Each row was made from one small tree. The marks that hang from a mark follow it in brackets, in the order of their numbers. Every link used is in the known rows. Write each row's tree.
In the rows, 128 means zero.
Known rows
Z_29(Z_834(Z_206 Z_763)): [120 132 148 104  85 120  85 112 148 124 127 170  46 173 180 162  82 119
 147 120  68 125 151 125 136  65  93 140 122 116  90 116 112]
Z_206(Z_521(Z_29 Z_164)): [171 103  77 100 125 105  90 128 148 123 127 133  58 134 203 154 115 131
 130 115  88 125 158 124 155 123  80 154 120 141  92 115 114]
Z_578(Z_369(Z_150)): [163 121 104 109 110 143 107 112 170  82 118 165  80 160 183 123  92 117
 147 127  62 122 118 104 147 125 111 144 109 123 119 143 110]
Z_521(Z_29(Z_369)): [158 123 128  89  97 106  94 112 161 114 142 123  61 127 168 163 105 125
 142 133  86 131 155 114 140 106 107 135 120 153 107 125 105]
Z_164(Z_369(Z_150) Z_834(Z_206(Z_521))): [164 109 146 105 126 141  98 143 133  98 121 171  64 159 215 120  81  76
 157 110  90  91 155 103 172  67 125 135 107 127 110 138 124]
Z_834(Z_206(Z_521)): [159 115 136 117 106 129  83 135 139 121 110 164  62 151 198 137  82 101
 152 108  73 110 180 118 161  97 103 145 122 151  99 123 125]
Z_206(Z_521(Z_29(Z_834) Z_164)): [163  89  71  89 123  85  88 134 144 127 139 152  63 148 206 178 123 141
 137 122  93 125 150 139 151 119  67 153 118 142  76 100 103]
Z_521(Z_29 Z_164(Z_369 Z_834(Z_206))): [153 121 136  93 123 128 110 129 139 125 131 145  49 133 195 147 111 104
 136 124 103 113 166  76 138  60  97 156 101 112 102 164 114]
Z_29(Z_369(Z_578) Z_834(Z_206(Z_521))): [144 101 147  85  81 109  92 136 123 128 133 168  58 131 185 157 110 103
 154 114  88 115 181 137 157 102 102 131 111 168  84 117  99]
Z_834(Z_206(Z_521(Z_29 Z_164))): [163 104 102 102 121 109  82 138 135 134 124 143  45 134 209 154 110 118
 128 118  79 121 186 119 158 104  89 166 117 137  95 125 112]
Z_46(Z_834(Z_206(Z_521) Z_763)): [131 140 145 119 113 126  62 120 157 128 117 143  46 165 203 142  58  92
 149 105  62 114 170 143 164  72 107 138 133 131 110  98 137]
Z_369(Z_150 Z_578(Z_834(Z_763))): [139 124 121 106  92 169 114  97 162 100 132 146  51 173 184 117 116 110
 124 132  96 128 126 124 184 115 106 137 120 119 119 124 118]
Z_369(Z_150): [153 120 108 104 109 146 107 103 166  89 123 145  88 165 179 121 102 118
 145 126  90 119 117 122 167 111 114 138 120 136 109 131 119]
Z_150(Z_834(Z_206)): [140 129 123 120  98 142 103 118 158 137 130 175  73 158 179 127  90 126
 153 120  85 115 168 107 148  95 108 129 125 135 104 143 113]
Z_29(Z_369 Z_834): [148 115 125  86  90 101 106 110 148 104 134 158  82 139 172 156 105 131
 163 131  91 122 143 129 139 102 101 131 116 155  90 121 108]
Z_747(Z_763): [149 128 111 127  96 140 108  94 176 111 125 152  75 164 179 149  80 119
 148 135  78 116 130 114 144 118 113 124 112 129 108 133 117]
Z_763(Z_747): [159 134 127 119 123 147  96 112 163  97 118 152  78 147 156 134 102 121
 166 122  93 103 147 119 140 103  96 134 114 142 113 118 113]
Z_834(Z_206(Z_521(Z_29)) Z_763(Z_747)): [149 133 143 117 123 121  47 139 150 126 134 145  17 151 182 177  77 109
 146 112  66 108 192 123 146  83  92 138 120 121 114  84  96]
Z_46(Z_834): [145 140 121 112 121 135  95 100 178 113 126 132  86 155 180 127  90 109
 157 121  90 116 124 127 163  93 106 130 127 143 105 125 140]
Z_29(Z_369(Z_150 Z_578(Z_747)) Z_834): [157 105 119  82  94 116 108  98 147  90 145 140  77 139 169 143 136 114
 166 146  95 113 127 125 157 132 112 103 127 161  90 138  98]
Z_150(Z_834(Z_763)): [129 137 112 121  96 137 100 103 176 132 135 161  67 169 173 138  81 139
 144 111  80 128 140 119 141 104  97 121 128 121 110 121 112]
Z_369(Z_150 Z_578(Z_834)): [155 112 113 106 100 167 123 105 158  93 132 151  71 162 184 104 127 110
 134 139 111 121 127 116 191 126 107 143 118 138 112 136 123]
Z_578(Z_369 Z_747(Z_763) Z_834(Z_206)): [174 123 131 151  90 138  87 102 164  95 113 184  32 166 210 144  81  97
 168 175  44 115 184  70 135 142 111 118 122 121 118 166 122]
Z_29(Z_834(Z_206(Z_521) Z_763(Z_747))): [140 121 141 116 115 117  58 137 138 114 124 181  35 164 187 171  80 113
 166 112  66 102 180 142 141  77  87 134 119 129  98  80  99]
Z_521(Z_164): [156 120  95 106 115 136 121 100 149 105 110 142  84 140 177 125 119 136
 142 121  91 124 138 118 147 114  89 163 114 135  97 147 120]
Z_369(Z_150 Z_578): [146 117 116  94 103 164 122 104 163 102 131 142  88 155 170 113 122 111
 136 119  99 120 108 120 174 114 107 137 111 141 108 140 112]
Z_164(Z_834(Z_206(Z_521))): [169 115 160 114 122 122  97 137 134 110 117 165  62 150 194 130  83  83
 148 105  85 102 172  97 155  88  98 143 113 160 102 138 127]

Which tree is each row?
[141 132 144 101  72 144 114  96 150 106 129 139  42 138 167 136 116 111
 136 135  93 134 161 121 158 118 102 133 122 144 116 126 114] => Z_29(Z_369(Z_578(Z_834(Z_763))))
[123 132 159  91  72 105  87 109 138 117 131 162  47 149 169 170  85 118
 154 128  69 126 170 134 133  74 106 137 118 131  98 118 105] => Z_29(Z_369 Z_834(Z_206 Z_763))
[145 109  85 116 110 141  96 143 134 144 114 184  61 146 225 125  93 126
 162 110  84 111 196 118 156  95 108 145 117 120  99 138 115] => Z_150(Z_834(Z_206(Z_521(Z_164(Z_369)))))
[153 112 113 123 102 131  87 137 147 140 125 183  65 157 201 131  80 118
 156 108  78 108 184 119 159 106 105 129 127 147 101 122 114] => Z_150(Z_834(Z_206(Z_521)))
[157 116 114 105 110 154 110  96 164  94 128 131  78 153 172 113 126 107
 152 134  89 113 118 107 167 133 108 112 128 149 104 152 117] => Z_369(Z_150 Z_578(Z_747))
[173 115 105 117 106 148 113 109 165  74 118 181  66 170 199 117 100 116
 149 150  71 126 131  99 165 139 106 147 116 123 123 142 123] => Z_578(Z_369(Z_150) Z_834)
[149 120 142  91 116 167 134 115 158  97 137 151  82 155 175 111 113  92
 145 115 114 104 107  92 166  81 115 126  99 125 110 160 116] => Z_164(Z_369(Z_150 Z_578) Z_834)
[149 128 134 119 122 127  71 128 153 124 114 151  63 155 206 131  73  90
 157 111  72 106 171 133 173  86 109 139 128 149 105 114 136] => Z_46(Z_834(Z_206(Z_521)))
[152 108  93  73 104  78 103 111 143 115 144 136  67 124 176 179 133 145
 143 139 102 134 152 133 136 115  86 150 112 141  85 122  91] => Z_521(Z_29(Z_369 Z_834) Z_164)
[160 106  79  98 120 120  89 139 147 128 125 144  55 139 215 152 108 129
 143 118  91 120 161 119 154 100  90 149 113 119  95 118 118] => Z_206(Z_521(Z_29 Z_164(Z_369)))
[130 144 181 111  98 147  99 118 147 114 121 164  45 163 185 136  70  90
 149 114  77 110 158  86 133  41 111 140 108 108 113 151 124] => Z_164(Z_369 Z_834(Z_206 Z_763))
[167 118 128 122  97 154 109 102 159 104 126 146  58 153 182 118 131 107
 155 150  95 116 153  90 164 135  91 116 135 155  99 154 131] => Z_369(Z_578(Z_747 Z_834))
[144 114 118  85  96  69  66 128 151 127 151 144  37 148 192 201  85 130
 144 119  71 130 161 144 141 103  88 123 125 141  90  75  94] => Z_206(Z_521(Z_29(Z_369 Z_834(Z_763))))
[131 159 137 123 135 141  75  98 179 102 125 127  61 159 160 145  81 111
 163 122  76 106 141 139 145  80 101 126 124 124 125  94 123] => Z_46(Z_834(Z_763(Z_747)))
[124 142 135 122  88 141  90 113 162 141 130 171  52 169 178 140  76 125
 145 111  69 125 168 113 139  84 106 131 127 118 110 129 111] => Z_150(Z_834(Z_206 Z_763))
[167  91  80  77 112  67  88 132 134 119 143 141  59 122 197 184 124 138
 143 128  96 131 169 147 146 124  82 148 114 156  83 103  97] => Z_206(Z_521(Z_29(Z_369 Z_834) Z_164))
[158 121 149 123  92 159  99 109 146 111 123 156  42 150 187 115 123  94
 157 150  86 114 178  86 166 121  99 123 134 151 101 162 130] => Z_369(Z_578(Z_747 Z_834(Z_206)))
[149 137 152 134  91 140  75 101 150 103 113 154  25 166 198 135  92 104
 156 149  62 117 185  96 149 105  99 127 141 126 110 138 132] => Z_578(Z_747 Z_834(Z_206 Z_763))
[139 146 151 128 134 131  50 124 155 116 119 145  40 158 184 147  68  91
 166 109  63  96 183 143 158  69 105 134 126 128 120  82 122] => Z_46(Z_834(Z_206(Z_521) Z_763(Z_747)))
[159 116 116 111 133 110 110 114 136 103 114 146  59 148 194 137 100 112
 131 101  82 118 152 114 143 106  77 158 115 138 104 124 121] => Z_206(Z_521(Z_164(Z_834(Z_763))))
[146 133 147 128 118 137  60 132 141 111 111 162  33 154 179 149  78 104
 159 105  60 102 189 129 145  85 100 139 118 131 117  89 106] => Z_834(Z_206(Z_521) Z_763(Z_747))
[127 130 153  82  79  86  72 117 148 131 150 144  31 144 174 198  92 121
 141 132  73 130 170 125 133  72 101 134 122 123  96 107  91] => Z_521(Z_29(Z_369 Z_834(Z_206 Z_763)))
[189 113 101 127 111 142  98 101 164  62 115 170  59 171 206 116 105 113
 165 162  57 119 142  84 158 156 105 126 132 130 117 155 125] => Z_578(Z_369(Z_150) Z_747 Z_834)
[171 116 113  96 139 108 120 113 154 110 134 127  69 131 175 145 125 120
 124 124 109 122 134  91 138 103  79 157 110 139  98 150 114] => Z_521(Z_29 Z_164(Z_834))
